Known rows, with every step that occurs
nezis -> nedobo -> loku -> fuso: [73, -11, 168, 2, 197, 17, 198, 161, -83, 46, 235, 65, -5, 105, -32, 89, -104, -260, 237, -76, 336, 242, -35, 2, 3, 16, 128, 163, -116, 93, 195, -174, 170, 204, -261, 95, -113, -69, -253, 74, -13, 100, 49, -205, -236, 7, -8, -57]
loku -> faku -> nezis: [-64, -248, 44, 56, -25, -31, 174, 87, -123, -28, 149, 30, 130, -100, -114, 171, -150, -246, 130, 18, 157, 153, -170, -67, 104, 20, 85, 37, -112, 110, 158, -215, -52, -28, -117, 89, -45, -111, 112, 190, -72, -625, 98, 164, -321, 138, 3, -46]
loku -> faku -> nezis -> nedobo: [-9, -186, 66, 104, 34, -10, 181, 119, -171, -38, 152, 54, 117, -78, -93, 204, -159, -257, 223, -25, 222, 176, -172, -22, 122, 23, 102, 16, -95, 107, 142, -282, -12, -27, -156, 64, -41, -98, 5, 171, -69, -538, 76, 140, -331, 118, 31, -94]
nedobo -> nezis -> faku -> loku: [-68, -529, 176, 27, -115, 38, 199, 95, 43, -32, 97, 3, 53, -66, -132, 121, -192, -174, 111, -105, 173, 162, -144, -47, 78, 40, 2, 160, -244, 126, 117, -177, 72, 102, -7, 46, -138, -76, 153, 43, -50, -66, 99, -15, -42, 25, -47, -107]
nedobo -> loku -> fuso -> vovom -> faku -> rokik: [42, -135, 51, -76, 149, 17, 169, 108, 94, 112, 253, 23, -33, 18, -28, -41, -90, -185, -6, -213, 322, 199, 1, -114, -97, 16, 189, 260, -110, 219, 251, 5, 99, 283, -222, 169, -87, -91, -98, -13, -27, -151, 96, -88, -272, 162, -80, -71]
nezis -> nedobo -> vovom -> faku -> rokik: [138, 150, 395, 220, 71, 112, 230, 196, 16, 87, 206, 36, -118, 102, -114, 141, -127, -202, 99, -274, 182, 188, -67, 25, 27, 49, 117, 102, -89, 176, 7, -138, -53, -84, -203, 184, -18, -130, -229, -29, -61, 77, 77, -200, -35, 197, 40, -263]
rokik -> faku -> nezis -> nedobo -> loku -> fuso: [-53, -205, -24, -4, 60, -9, 122, 259, -114, 2, 215, 63, -6, 34, -179, 155, -177, -306, 357, -89, 271, 201, -121, -67, 102, 31, 185, 5, 2, 83, 178, -258, 148, 80, -112, 169, -102, -116, -77, -44, -10, -291, 97, 77, -474, 46, -45, -103]
rokik -> nedobo -> loku -> faku -> nezis: [-149, -187, 61, -110, 92, -90, 180, 263, -79, -12, 114, 111, 16, 17, -123, 238, -133, -273, 232, -122, 411, 167, -36, -51, 127, -9, 155, 21, -52, 107, 120, -84, 116, 64, -221, 193, -156, -106, -179, -16, 3, -275, 51, 19, -139, 82, -27, -165]
rokik -> faku: [-149, 41, 159, 75, -93, -15, 154, 191, -73, 24, 74, -5, -58, 23, -285, -14, -176, -291, 195, -147, 132, 180, -76, -94, 49, 64, 174, -86, 48, 84, 161, -135, 78, -111, -19, 268, -5, -153, 1, -60, -34, -240, 83, 46, -250, 46, -112, -44]
vovom -> faku -> loku: [-225, -81, 169, 87, -4, 16, 215, 218, -29, 56, 59, -17, -57, -50, -124, -116, -174, -220, 189, -84, 243, 206, -132, -90, 58, 48, 161, 136, 19, 153, 192, -63, -14, -56, -80, 173, -140, -122, 113, -11, -92, -389, 77, 17, -55, 130, -138, -245]
faku -> rokik -> nedobo -> vovom: [-15, -120, 278, 73, -6, 20, 219, 190, 48, 91, 219, 36, -128, 135, -99, 224, -112, -338, -122, -369, 191, 136, 34, -55, 20, -24, 117, 86, -105, 240, 52, 14, -133, -79, -103, 323, -101, -170, -159, -128, -11, 225, 111, -135, -37, 266, -4, -249]
rokik -> nedobo -> nezis -> faku -> loku -> fuso -> vovom: [-11, -400, 90, 40, 40, -54, 184, 172, 27, -37, 135, 101, 43, -48, -154, 214, -192, -210, 181, -414, 449, 219, -64, 1, 91, -26, 132, 143, -88, 123, 55, -151, 101, 34, 13, 156, -110, -71, -109, -14, 5, 69, 92, -15, -158, 113, -109, -158]
faku -> rokik: [-52, -158, 264, 89, -57, 25, 244, 126, -8, 90, 181, -59, -89, 110, -57, 84, -114, -357, -111, -205, 56, 145, -11, -105, -22, 8, 71, 107, -139, 218, 149, -52, -120, -24, -71, 249, -126, -164, 35, -35, -46, 146, 114, -88, -149, 211, -32, -96]
loku -> fuso: [100, -187, 70, -50, 99, -57, 207, -70, -54, 57, 180, 35, 93, -8, -79, -48, -108, -225, 41, -104, 269, 255, -42, -77, -87, -39, 89, 196, -69, 71, 262, -129, 39, 109, 32, 138, -30, -115, 14, 203, -15, 56, 161, -155, -329, 68, -155, 76]
faku -> rokik -> nedobo -> vovom -> fuso: [17, -87, 280, 77, -4, 16, 228, 121, 19, 105, 239, 35, -127, 125, -70, 221, -107, -317, -77, -336, 231, 132, 33, -54, 1, -35, 135, 126, -70, 235, 79, 21, -102, -37, -69, 302, -121, -190, -167, -122, -5, 247, 133, -174, -52, 297, -23, -270]
nezis -> fuso -> vovom -> faku: [157, 86, 181, 238, 2, -19, 269, 92, -48, 74, 218, 44, -99, 11, -145, -97, -161, -267, 107, -215, 124, 358, -41, 14, -111, 15, 219, 183, -77, 78, 213, -39, -7, 172, -27, 135, 58, -147, -38, 70, -79, 233, 88, -64, -17, 175, -30, -40]
nedobo -> vovom -> faku -> loku: [-25, 18, 261, 106, -30, 115, 191, 191, 166, 113, 162, 39, -99, 33, -157, 11, -130, -136, -59, -152, 124, 136, -81, -54, 21, 41, 130, 180, -132, 197, 100, 42, -129, -38, -111, 237, -61, -158, -34, 13, -82, -291, 103, -120, 25, 209, -26, -263]
rokik -> faku -> loku -> fuso -> vovom -> nedobo -> nezis: [-105, -205, -35, 87, 11, 17, 101, 131, -27, 23, 219, 34, -11, -38, -203, -21, -223, -223, 131, -278, 365, 211, -86, -65, 72, -4, 248, 89, 33, 188, 266, -112, 122, 17, 10, 190, -75, -103, -34, -89, -44, -464, 90, 78, -467, 80, -138, -122]
loku -> fuso -> vovom -> nedobo -> nezis: [218, -222, 32, 133, 111, -41, 213, -70, 56, 75, 209, 53, 10, -57, -88, 86, -141, -119, -14, -391, 388, 261, -71, -12, -63, -40, 142, 265, -90, 144, 193, -136, 42, 52, 49, 103, 14, -78, -132, 100, -8, -46, 144, -104, -576, 176, -152, 28]
nezis -> faku -> loku: [-155, -84, 119, 182, -17, 23, 162, 217, -20, -22, 124, -25, 197, 75, -108, -79, -174, -351, 129, -57, 106, 237, -107, -35, 28, 63, 211, 181, -192, 165, 194, -99, -27, 53, -122, 187, -62, -105, 157, 73, -132, -137, 23, -52, 63, 92, -40, -168]
rokik -> nedobo -> vovom: [-15, -21, 245, 59, -3, -44, 219, 234, 58, 46, 147, 118, -94, 107, -210, 242, -117, -247, 36, -313, 283, 170, 6, 11, 71, -17, 115, 71, -91, 84, 24, -19, -26, -119, -63, 286, -56, -152, -243, -6, 4, 107, 88, -163, -32, 158, -34, -172]

Rows
[-14, -48, 106, -11, 154, -42, 232, 60, -65, 79, 84, 18, 29, 63, -70, 118, -142, -144, 126, 9, 444, 221, -61, -36, 28, -13, 160, 228, -40, 149, 218, -58, 158, 44, -189, 111, -136, -96, -217, -56, -40, -263, 81, -234, -228, 36, -104, -107] | vovom -> nedobo -> loku -> fuso
[43, -407, -37, -34, 109, -30, 198, 261, -63, 20, 311, 91, -27, 89, -7, 304, -129, -307, 276, -24, 242, 203, -132, -11, 89, -10, 72, 208, -201, 55, 211, -292, 61, 202, -157, 50, -239, -73, -124, 123, -1, -42, 104, -43, -536, 95, 51, -94] | faku -> nezis -> nedobo -> loku -> fuso
[109, -280, 83, 88, 6, 7, 231, 202, -26, 50, 306, 96, -119, 108, -48, 372, -136, -267, 216, -75, 165, 158, -146, 30, 92, 0, 62, 218, -204, 65, 135, -241, -31, 59, -56, 88, -174, -120, -148, 126, -3, 27, 132, -103, -468, 181, 84, -202] | faku -> nezis -> nedobo -> vovom -> fuso
[-50, -244, -75, 116, 96, -15, 148, 99, 33, 65, 292, 46, 31, 42, -22, -55, -161, -262, -64, -265, 348, 245, -57, -18, 0, -56, 220, 317, -123, 194, 376, -52, -17, 134, -10, 155, -144, -78, -47, 112, -57, -258, 78, -59, -489, 155, -87, -91] | faku -> loku -> fuso -> vovom -> nedobo
[40, -84, 214, 259, -42, 22, 230, 212, 127, 78, 119, 11, -221, -62, -158, 99, -155, -171, -8, -594, 257, 194, -79, -33, -2, 52, 181, 134, -61, 222, 39, -72, -44, -118, -39, 223, 6, -112, -101, -94, -31, -53, 77, 106, -374, 348, -99, -183] | fuso -> vovom -> faku -> rokik -> nedobo -> nezis
[-21, 42, 285, 60, 28, -24, 225, 238, 48, 56, 95, 110, -115, 37, -229, 181, -135, -193, 126, -308, 340, 182, -34, -12, 79, 10, 151, 56, -16, 109, -13, -19, -18, -162, -75, 283, -37, -148, -223, -59, -10, -30, 87, -137, 46, 186, -67, -260] | rokik -> nedobo -> vovom -> faku
[-12, -86, 25, 239, 81, 14, 146, 143, -14, -10, 177, -4, 238, 36, -79, -81, -195, -284, 102, -217, 260, 279, -113, -10, -8, 26, 286, 252, -133, 206, 216, -97, -11, 78, -105, 159, -15, -81, 48, 61, -133, -184, 38, -82, -104, 149, -78, -170] | nezis -> faku -> loku -> fuso -> vovom -> nedobo
[-10, -181, 38, -205, 135, -20, 176, 76, 18, 78, 214, 49, 26, 52, -32, -28, -79, -219, 48, 35, 299, 200, -4, -109, -65, 0, 113, 212, -158, 114, 293, -28, 143, 305, -211, 131, -149, -89, -59, 79, -8, -86, 104, -164, -216, 6, -78, 25] | nedobo -> loku -> fuso
[-7, -185, -36, 62, 59, -2, 115, 278, -72, 11, 260, 76, -59, 37, -188, 143, -175, -282, 318, -231, 268, 205, -120, -45, 78, 39, 226, 39, -25, 115, 186, -250, 129, 87, -112, 180, -67, -101, -125, -38, -10, -309, 87, 110, -582, 107, -34, -106] | rokik -> faku -> nezis -> nedobo -> loku -> fuso -> vovom
[-43, -37, 245, 192, 10, 8, 206, 204, -61, -16, 84, -31, 145, 89, -122, 66, -166, -379, 131, -250, 155, 220, -49, -52, 0, 56, 203, 65, -108, 210, 38, -108, -52, -50, -145, 260, -16, -140, 33, -64, -98, 173, 55, -76, 141, 195, -45, -233] | nezis -> faku -> rokik -> nedobo
[-133, -81, -40, 81, 17, 8, 93, 178, -40, 31, 267, 27, 8, 6, -191, -106, -187, -297, 104, -274, 262, 220, -70, -82, 34, 5, 273, 72, 33, 159, 303, -84, 78, 44, -6, 253, -40, -130, 17, -33, -47, -386, 75, 96, -448, 90, -121, -66] | rokik -> faku -> loku -> fuso -> vovom
[-59, -138, 79, -145, 145, -106, 193, 196, -37, 27, 149, 112, -1, 60, -106, 133, -108, -278, 198, -182, 473, 216, 17, -56, 38, -35, 164, 133, -28, 75, 154, -35, 168, 127, -147, 214, -158, -104, -228, -17, 30, 51, 78, -143, -117, 47, -95, -85] | rokik -> nedobo -> loku -> fuso
[39, -419, -5, 11, -42, -73, 250, 183, -104, 21, 294, 72, -34, 75, -76, 227, -160, -356, 200, 92, 69, 261, -113, -15, 31, -30, 56, 191, -224, 7, 258, -186, -37, 221, 24, 64, -184, -139, 52, 174, -24, 143, 147, -20, -266, 94, 42, -49] | faku -> nezis -> fuso
[-7, -222, 94, 8, 127, 4, 224, 216, -79, 43, 124, 37, -53, -64, -79, 127, -162, -172, 396, -34, 329, 225, -169, -65, 67, 40, 128, 146, 4, 108, 121, -240, 76, 45, -146, 87, -145, -98, -19, 29, -42, -288, 106, 11, -258, 140, -77, -233] | vovom -> faku -> nezis -> nedobo -> loku -> fuso
[138, 78, 272, 79, -73, 45, 236, -3, 116, 138, 225, 55, -138, 75, -129, 134, -88, -158, -70, -107, 142, 118, -44, -25, -49, 14, 81, 248, -166, 109, 147, 76, -72, 50, -15, 195, -27, -193, -120, 78, -33, 52, 158, -273, -142, 206, -9, -167] | nedobo -> vovom -> fuso
[-54, 27, 96, 283, -28, 15, 200, 240, 129, 86, 141, 9, -171, -27, -125, -63, -163, -200, -2, -471, 185, 214, -106, -11, -2, 66, 236, 198, -86, 190, 190, -53, -56, -68, -51, 214, 6, -97, -30, 17, -76, -245, 41, 106, -402, 289, -94, -128] | fuso -> vovom -> faku -> loku
[32, 83, 95, 256, 15, -24, 231, 205, 125, 103, 124, 25, -163, 71, -119, 114, -144, -167, -34, -407, 271, 208, -62, 24, 4, 44, 214, 229, -144, 179, 176, -45, 26, -56, -160, 186, -29, -79, -265, -40, -46, -178, 18, -46, -511, 224, -35, -67] | fuso -> vovom -> nedobo -> loku
[-59, -165, 316, 62, 22, 18, 265, 138, -82, 58, 81, -5, -119, -75, -146, 62, -178, -210, 211, -220, 318, 228, -67, -95, 24, 14, 124, 90, 65, 203, 40, -72, 25, -51, -69, 189, -105, -157, 10, -158, -53, 14, 135, -21, 114, 198, -124, -302] | vovom -> faku -> rokik -> nedobo -> nezis -> fuso
[188, -102, 74, 139, 129, -7, 199, -14, 63, 96, 218, 19, 10, -65, -70, -71, -118, -186, -16, -417, 293, 261, -52, -71, -121, -4, 192, 233, -26, 187, 202, -96, -34, 67, 3, 183, 46, -107, -37, 85, -35, -29, 144, -33, -440, 254, -162, -45] | loku -> fuso -> vovom -> faku -> rokik
[-266, -69, 55, 83, -72, 12, 119, 258, -64, 19, 164, 9, -31, 39, -222, -68, -198, -334, 160, -129, 195, 185, -81, -90, 92, 38, 226, -15, 9, 134, 271, -81, 66, -21, -36, 263, -101, -142, 59, -73, -55, -407, 58, 100, -295, 39, -90, -130] | rokik -> faku -> loku
[101, -136, 161, 292, -60, -21, 258, 123, 127, 75, 101, 24, -189, -3, -149, 215, -174, -105, -32, -491, 256, 186, -108, 41, 35, 30, 127, 205, -152, 152, 106, -132, 5, -142, -1, 127, -13, -76, -215, 3, -25, -98, 63, -5, -579, 222, -67, -58] | fuso -> vovom -> nedobo -> nezis
[41, 44, 195, 321, -34, 33, 230, 192, 129, 108, 112, -24, -181, -19, -129, -4, -148, -211, -52, -533, 127, 204, -77, -41, -43, 80, 208, 163, -81, 233, 108, -59, -109, -118, -66, 246, 47, -121, -47, -39, -67, -106, 74, 82, -358, 358, -87, -142] | fuso -> vovom -> faku -> rokik
[-181, -113, -16, 12, 16, 3, 99, 155, -77, 22, 221, 24, 43, 4, -190, -113, -188, -318, 149, -156, 276, 214, -72, -99, 51, 2, 242, 45, 40, 152, 308, -107, 96, 47, -8, 246, -82, -129, 58, -21, -41, -385, 86, 66, -331, 36, -135, -99] | rokik -> faku -> loku -> fuso
[73, 66, 352, 117, -43, 122, 213, 121, 162, 132, 150, 4, -129, 43, -167, 79, -109, -141, -131, -230, 84, 119, -47, -70, -26, 52, 106, 151, -119, 236, 23, 25, -168, -97, -121, 268, -15, -180, -44, -72, -72, -130, 136, -139, 73, 285, -17, -270] | nedobo -> vovom -> faku -> rokik
[-23, -376, 8, -1, 52, -22, 213, 311, -55, 13, 258, 78, -80, 120, -29, 338, -133, -329, 277, -1, 187, 173, -133, -5, 117, 19, 67, 175, -223, 52, 183, -284, 44, 154, -173, 70, -249, -75, -118, 115, 13, -54, 80, -20, -486, 96, 78, -134] | faku -> nezis -> nedobo -> loku
[-37, -158, -44, 86, -9, -24, 158, 256, -100, 19, 273, 49, -78, 46, -206, 139, -214, -290, 291, -117, 220, 242, -104, -41, 70, 26, 249, 49, -10, 110, 220, -154, 106, 101, -89, 178, -72, -142, -82, -110, -35, -296, 91, 91, -399, 100, -19, -125] | rokik -> faku -> nezis -> fuso -> vovom -> nedobo -> loku
